In the rows, zero is written as 128.
Known rows, with every way that one mark hangs from another
(q_584 (q_171 (q_29 q_319 q_704))): [ 26 138 110 111 163 133 176 151 114 154 122 136 134 132  80 122 152 144
 105 154 134 106 111 112 176 159 185 128  98 104 119 145 151 160 151 161
 147 115 209 128 182 115 108 133  92 128 113  93 102 109 113 118 134  85
 146 115 123 135 140 157 160]
(q_29 q_319 q_643): [120 126 124 123 126 121 133 142 132 160 110 120 132 150  93 112 131 107
 110 130 110 138 108 148 159 162 142 121 116 107 111 104 123 155 142 128
 149 130 176 126 183 124 130 136  93 110 131  96 103 103 102 113 120 105
 116 119 130 193 137 131 119]
(q_959 q_29): [ 84 114 133 123 110 139 136 114 129 106 137 127 130 117 137 151 135 136
 122 139 156 125 120 131 113 120 137 125 129 173 144 127 120 122 152 129
 129 154 116 135 125 139 142 123 128 138 127 122 134 123 137 129 132 158
 131 126 135 167 137 124 127]
(q_584 (q_171 (q_29 q_319 q_704 q_959))): [ 35 144 115 105 176 133 179 163 116 168 108 135 143 131  42 108 149 130
 103 151 146 103 111 115 172 169 161 142 106  87 109 151 151 180 153 162
 169 127 205 133 186 109 117 136 103 121 106  89  86 104 137 102 136  90
 144 127 130 143 127 143 190]
(q_643 (q_29 (q_171 q_584) (q_704 q_693))): [ 58 164 134 138 115 135 164  82 113 150 170 137 155 164 109 146 148 123
  38  95 129 136 116 161 149 155 170  92  93 119  71 171 113 148 160 147
 156 128 234 130 105 124 164 126 132 128  89 188 117 127 163 134 142 127
 106 106 114 194 137 141 162]
(q_171 q_29 q_584): [ 60 128 122 133 127 143 153 102  94 122 156 134 113 128 130 155 113 141
 125  91 121 127 141 112 127 123 120 117  94 133 130 126 143 141 134 158
 138 125 137 136  95 109 131 130 140 129 104 136 124 123 140 156 129  88
 127 116 168 111 103 147 126]
(q_29 q_171 q_319 q_643 q_704 q_959): [ 93 147 126 116 161 118 155 158 139 169 100 127 124 180  52  73 118  95
  84 134 123 113  84 144 195 180 170 140 115  71 101 167 115 187 163 133
 203 141 249 158 212 104 165 142  71 101 114  87  80  99 173  75 140 124
 106 124 125 234 130 129 198]
(q_959 (q_29 q_171 q_643 (q_704 q_693))): [ 88 167 140 112 136 142 169 128 130 138 122 119 159 177 127 110 145 131
  59 124 137 131  81 136 164 144 189 117 127 136  69 158 108 142 167 139
 145 157 239 146 169 133 150 125  82 124  99 105 110 123 139 126 150 134
  98 115 128 203 147 129 147]
(q_171 (q_29 q_319 q_643 q_704)): [ 82 150 118 125 177 130 159 141 119 163 110 131 118 144  79 120 119 126
  91 128 123 122 106 126 177 160 155 136 107  91 118 128 127 178 159 143
 174 142 236 139 188 107 136 145 101 117 116  78  88  99  92 114 139  88
 127 127 133 147 134 141 147]
(q_29 q_704): [122 146 129 124 136 121 149 129 136 136 130 130 141 124 117 118 128 120
 116 125 140 106 117 136 144 143 149 130 128 124 125 136 129 150 144 126
 137 132 179 138 141 127 126 126 135 124 130 126 116 122 116 113 142 138
 126 126 129 146 134 128 157]
(q_693 q_704): [151 125 140 122 120 131 110 149 130 145 143 137  87 117 120 101 122 141
 131 132 146  98 113 131 116 133 131 117 126 124 143 120 123 135 117 137
 145 123  95 123 140 124 126 123 145 126 124 128 130 127 121 137 106 134
 125 137 126 128 143 122  94]
(q_171 (q_29 q_319 q_959)): [ 84 114 119 150 180 134 149 128 115 153 101 127 128 118  60 124 114 141
 108 135 133 122 106 118 156 170 124 136 110 107 122 140 131 170 151 151
 164 131 146 131 158 103 143 143 116 116 115  66  99 116 181 126 126  99
 138 122 107 134 117 141 147]
(q_959 (q_29 q_704)): [ 89 139 131 121 119 129 156 132 128 109 135 125 125 111 124 137 136 122
 112 117 165 105 105 131 137 139 153 129 133 165 138 144 118 143 180 134
 146 161 173 138 133 158 135 110 137 138 121 108 127 127 126 129 131 146
 132 128 129 188 134 115 145]
(q_29 q_643 q_704): [117 166 134 104 136 124 144 148 137 149 106 137 132 158 119 111 121 115
 119 119 128 123 101 133 154 139 143 150 126 108 118 129 120 162 147 116
 160 137 210 137 163 127 122 128 119 116 122 130 105 120  72 104 137 138
 110 118 154 152 136 118 154]
(q_643 (q_29 q_319 q_959)): [102 106 132 155 167 119 124 111 128 170 121 137 137 135  45 146 122 114
  90 132 149 130 103 158 127 191 125 129 114 116 113 132 112 165 168 125
 187 141 166 132 154 126 156 136 126 118 123 141 108 107 162 104 124 133
 119 126  90 197 132 115 156]
(q_584 (q_171 (q_29 q_704))): [ 47 162 125 100 154 131 170 150 110 125 127 135 137 127 125 134 156 153
 111 145 137 115 124 110 138 124 162 145 104 116 134 134 146 148 138 162
 146 123 187 133 155 124 100 126 117 128  97 110 103 128  98 120 143  96
 129 118 155  85 140 139 161]
(q_584 q_171): [ 60 133 143  97 119 128 139 155 129 136 128 137 148 137 129 117 163 136
 120 148 133 123 124 122 124 132 163 129 124 123 126 128 140 119 136 144
 140 114 136 123 148 130  93 124 101 132 117 149 116 127 110 112 123 115
 127 123 152 128 144 139 145]
(q_584 (q_171 (q_29 q_643 q_959))): [ 17 141 135 103 165 129 158 162 112 162 100 139 155 172 109 113 129 138
 108 136 124 123 114 107 143 147 142 158 114 101 123 131 133 161 149 158
 180 127 160 157 158 117 107 142  88 113  97 110  85 126 108 104 136  89
  99 129 171 110 129 136 150]
(q_171 q_29): [ 99 142 122 142 156 129 139 113 110 132 131 135 126 130 122 146 125 139
 133 131 131 133 138 109 132 115 123 129 114 130 130 133 132 130 130 146
 134 128 125 132 121 123 134 148 127 135 107 100 123 131 133 147 129 104
 136 127 133  80 121 140 129]
(q_171 (q_29 q_643 q_959) q_584): [ 34 141 125 125 140 136 159 122 103 145 122 139 121 158 101 130 106 114
 113  80 127 138 122 117 137 139 103 132  95 116 128 130 131 186 158 161
 182 131 158 154 116 108 136 138 124 113  91 124  99 115 144 135 133  83
 105 114 182 141 106 128 140]
(q_704 q_693): [149 152 132 132 121 138 142 116 119 137 115 132 165 124 129 112 141 136
  85 123 113 149 116 135 138 120 129 108 138 130  88 127 120 122 114 140
 111 133 140 118 128 132 127 137 128 128 130 142 133 142 121 138 131 122
 136 115 105 123 135 133 115]
(q_959 (q_29 q_171 q_704)): [ 76 142 127 114 127 134 156 129 138 108 141 122 130 149 125 123 141 126
 103 139 162 104  93 137 157 147 185 124 122 155 130 166 119 134 182 129
 139 150 194 144 147 137 152 115 111 131 108 107 115 118 177 127 143 158
 118 126 115 200 147 120 175]

Rows
[ 91 128 131 111 144 121 138 151 130 168 118 128 130 176 102  94 124 101
 106 130 101 134  97 142 183 163 168 125 110  91 109 138 122 145 154 134
 160 136 196 137 194  99 153 140  66 115 100 105 102 109 148  96 134 112
  95 129 124 214 136 148 133]
(q_29 q_171 q_319 q_643)
[ 36 128 126 126 119 122 169 139 130 164 145 125 123 145  47  75 127  96
  98 101 139 100 108 148 194 190 161 127  97  86 111 165 142 190 151 153
 168 122 220 140 159 100 165 114 105  97 104 121  96 111 220  92 130 112
 132 121 140 252 114 146 203]
(q_29 (q_171 q_584) q_319 q_704 q_959)
[ 75 144 132 124 131 138 169 123 133 136 129 126 167 136  84 107 158 127
  47 137 139 121  89 155 178 164 193 107 136 143  70 172 121 137 174 147
 126 143 235 126 181 123 165 127  87 135 106  86 111 120 179 113 136 125
 125 126  95 239 138 146 153]
(q_959 (q_29 q_171 q_319 (q_704 q_693)))
[ 76 134 117 129 180 129 147 138 118 177  95 129 134 155  62 108 112 110
 109 129 110 129 102 120 156 168 127 151 105  92 113 126 121 183 156 137
 186 135 174 136 191  99 138 149  97 101 109  71  84 105 148 112 131  83
 121 117 130 143 123 130 142]
(q_171 (q_29 q_319 q_643 q_959))
[ 57 137 131  95 100 131 143 124 126 137 157 136 123 187 137 111 115 104
 114  87 102 134 117 137 161 126 156 119  92 104 122 150 127 146 143 149
 160 125 186 143 140 111 148 123  92 124  81 150 114 125 155 125 135 113
  83  96 182 198 115 134 140]
(q_29 (q_171 q_584) q_643)
[ 89 138 127 118 171 135 144 133 112 160 119 129 139 151  88 131 117 128
 105 135 109 130 111 118 171 141 139 135 101 110 126 104 128 154 151 138
 155 136 174 129 173 108 136 153  90 117 110  74  96 101 114 128 126  91
 116 123 128 131 130 140 112]
(q_171 (q_29 q_319 q_643))
[130 162 124 144 150 136 160 125 128 160 104 121 169 129  75  88 119 133
  83 112 144 138 112 143 145 151 139 119 140 101  64 157 116 170 124 143
 142 142 197 134 138 129 127 132 132 125 133 117 110 140 143 108 139 133
 141 132 120 135 131 130 169]
(q_29 (q_704 q_693) q_959)
[ 62 188 133 107 161 143 178 141 105 166  96 140 161 166 130 109 159 143
  76 141 109 136 106 111 158 125 175 130 106 101  79 128 133 147 142 160
 162 121 233 135 176 118  92 143  84 134  91 117 103 131  56 123 142  88
 113 112 152  91 139 138 138]
(q_584 (q_171 (q_29 q_643 (q_704 q_693))))
[ 51 141 125 115 134 136 148 117 102 166 140 135 126 150  98 132 113 123
 105  88 101 130 123 120 166 145 136 119  84 108 131 101 142 174 145 156
 161 122 184 126 146 105 136 136  99 112 100 120 106 102 126 140 124  68
 122 118 166 172 111 152 104]
(q_171 (q_29 q_319 q_643) q_584)
[ 18 127 126  98 173 134 148 159 118 170  98 145 143 160  65 110 139 131
 101 144 104 131 108 116 160 167 155 144 104  88 113 123 132 174 152 159
 186 129 180 141 198 105 110 143  68 101 101  81  76 103 113 106 125  79
 115 125 152 142 133 142 142]
(q_584 (q_171 (q_29 q_319 q_643 q_959)))
[ 91 143 121  98 142 121 155 157 137 171 121 117 121 180  93  92 131  92
  91 129 121 123  94 145 191 165 185 125 110  78 104 143 122 159 158 130
 170 129 251 140 216 103 150 138  73 104 101  98  84  99 143  99 142 127
 106 121 128 211 139 134 161]
(q_29 q_171 q_319 q_643 q_704)
[ 40 135 119 143 145 124 185 126 106 149 136 128 129 106  48 121 103 119
 101  95 138 108 123 120 162 182 136 120  88  96 126 146 140 205 148 159
 181 119 198 132 136 110 148 135 135 110 109 100  98 103 171 122 128  79
 147 117 143 180 104 152 180]
(q_171 (q_29 q_319 q_704 q_959) q_584)
[ 91 150 126 128 146 119 161 149 139 142 111 128 125 153  87  94 130 115
 109 121 141 100 109 139 160 164 150 144 125  96 113 185 124 157 147 138
 172 134 198 155 151 114 158 129 115 114 102 104  93 124 189  97 141 143
 119 122 133 170 134 127 215]
(q_29 q_171 q_704 q_959)
[115 140 124 133 155 131 166 137 131 172 100 126 166 155  42  68 140 115
  51 131 125 121  84 155 195 190 172 132 134  85  66 185 123 163 133 154
 153 131 234 142 181 109 163 139  98 108 111  90  96 123 204 100 135 122
 132 129  82 189 136 139 195]
(q_29 q_171 q_319 (q_704 q_693) q_959)
[ 50 165 128 102  98 120 161 147 129 142 158 134 119 184 128  96 121  99
 105  87 127 112 110 146 186 149 169 123  98  98 115 147 130 165 149 144
 170 124 231 149 146 107 146 119 103 117  93 149 101 111 137 105 138 114
  95 114 179 196 127 141 169]
(q_29 (q_171 q_584) q_643 q_704)
[104 177 146 111 122 143 166 119 128 136 114 126 157 153 127 117 137 136
  60 108 144 134  88 146 148 139 163 108 137 156  79 129 114 141 166 136
 151 167 223 139 166 148 131 127 109 143 126 116 110 128  79 122 144 137
 119 133 135 190 140 120 125]
(q_959 (q_29 q_643 (q_704 q_693)))
[ 23 161 122  99 167 132 177 167 116 174 108 136 145 157  90 112 152 128
 101 142 116 111 110 118 182 154 184 147  92  85 112 123 129 170 161 160
 171 131 238 129 205 110 106 146  77 115  97  89  83 110  72 107 139  87
 120 116 152 148 134 147 145]
(q_584 (q_171 (q_29 q_319 q_643 q_704)))
[106 181 124 131 170 140 175 128 114 178 106 131 159 147  90 110 125 136
  59 126 114 139  91 130 189 156 162 122 102  95  69 120 121 166 137 152
 152 133 246 127 180 111 131 154  99 126 111  74  91 111  88 137 132  83
 128 126 114 137 135 142 120]
(q_171 (q_29 q_319 q_643 (q_704 q_693)))
[ 50 136 129 122 123 125 158 104 110 151 179 139 114 157 108 153 130 121
  84 102 141 106 115 158 151 169 157 118  84 129 120 162 133 157 172 145
 171 130 221 149 112 125 166 122 132 127  85 182 115 124 165 126 139 133
  98 112 151 219 123 127 175]
(q_643 (q_29 (q_171 q_584) q_704))
[ 31 135 135 139 124 120 162 107 122 143 160 134 127 174  82 142 134 104
  74  94 146 117 115 163 147 183 144 116  89 106 113 173 120 179 185 142
 192 130 217 162 114 122 172 118 139 121  85 172 103 114 196 112 134 136
  98 106 144 221 120 116 202]
(q_643 (q_29 (q_171 q_584) q_704 q_959))
[ 39 115 132 134 123 124 143  94 116 146 159 149 117 176  91 150 123 113
  91 100 141 128 124 166 139 168 128 123  89 119 111 165 122 156 172 141
 188 120 150 160 103 116 173 127 135 110  93 185 110 123 205 123 136 127
  96 125 145 211 116 123 177]
(q_643 (q_29 (q_171 q_584) q_959))
[130 155 126 141 150 131 165 136 123 167  92 132 163 116  39  81 127 110
  57 138 136 128 101 151 178 184 152 118 137  93  65 151 118 177 134 143
 146 141 208 117 172 121 134 143 118 116 131  97  96 123 147 103 127 121
 146 130  87 190 130 134 177]
(q_29 q_319 (q_704 q_693) q_959)
[ 58 113 128 117 101 123 153 131 118 154 157 123 118 145  91 118 137 112
 103 100 112 117 118 141 171 150 160 103  94 110 122 153 140 144 144 150
 133 105 176 131 149  98 157 128 102 120  99 136 110 110 192 129 123  92
 122 125 128 219 106 153 135]
(q_29 (q_171 q_584) q_319)
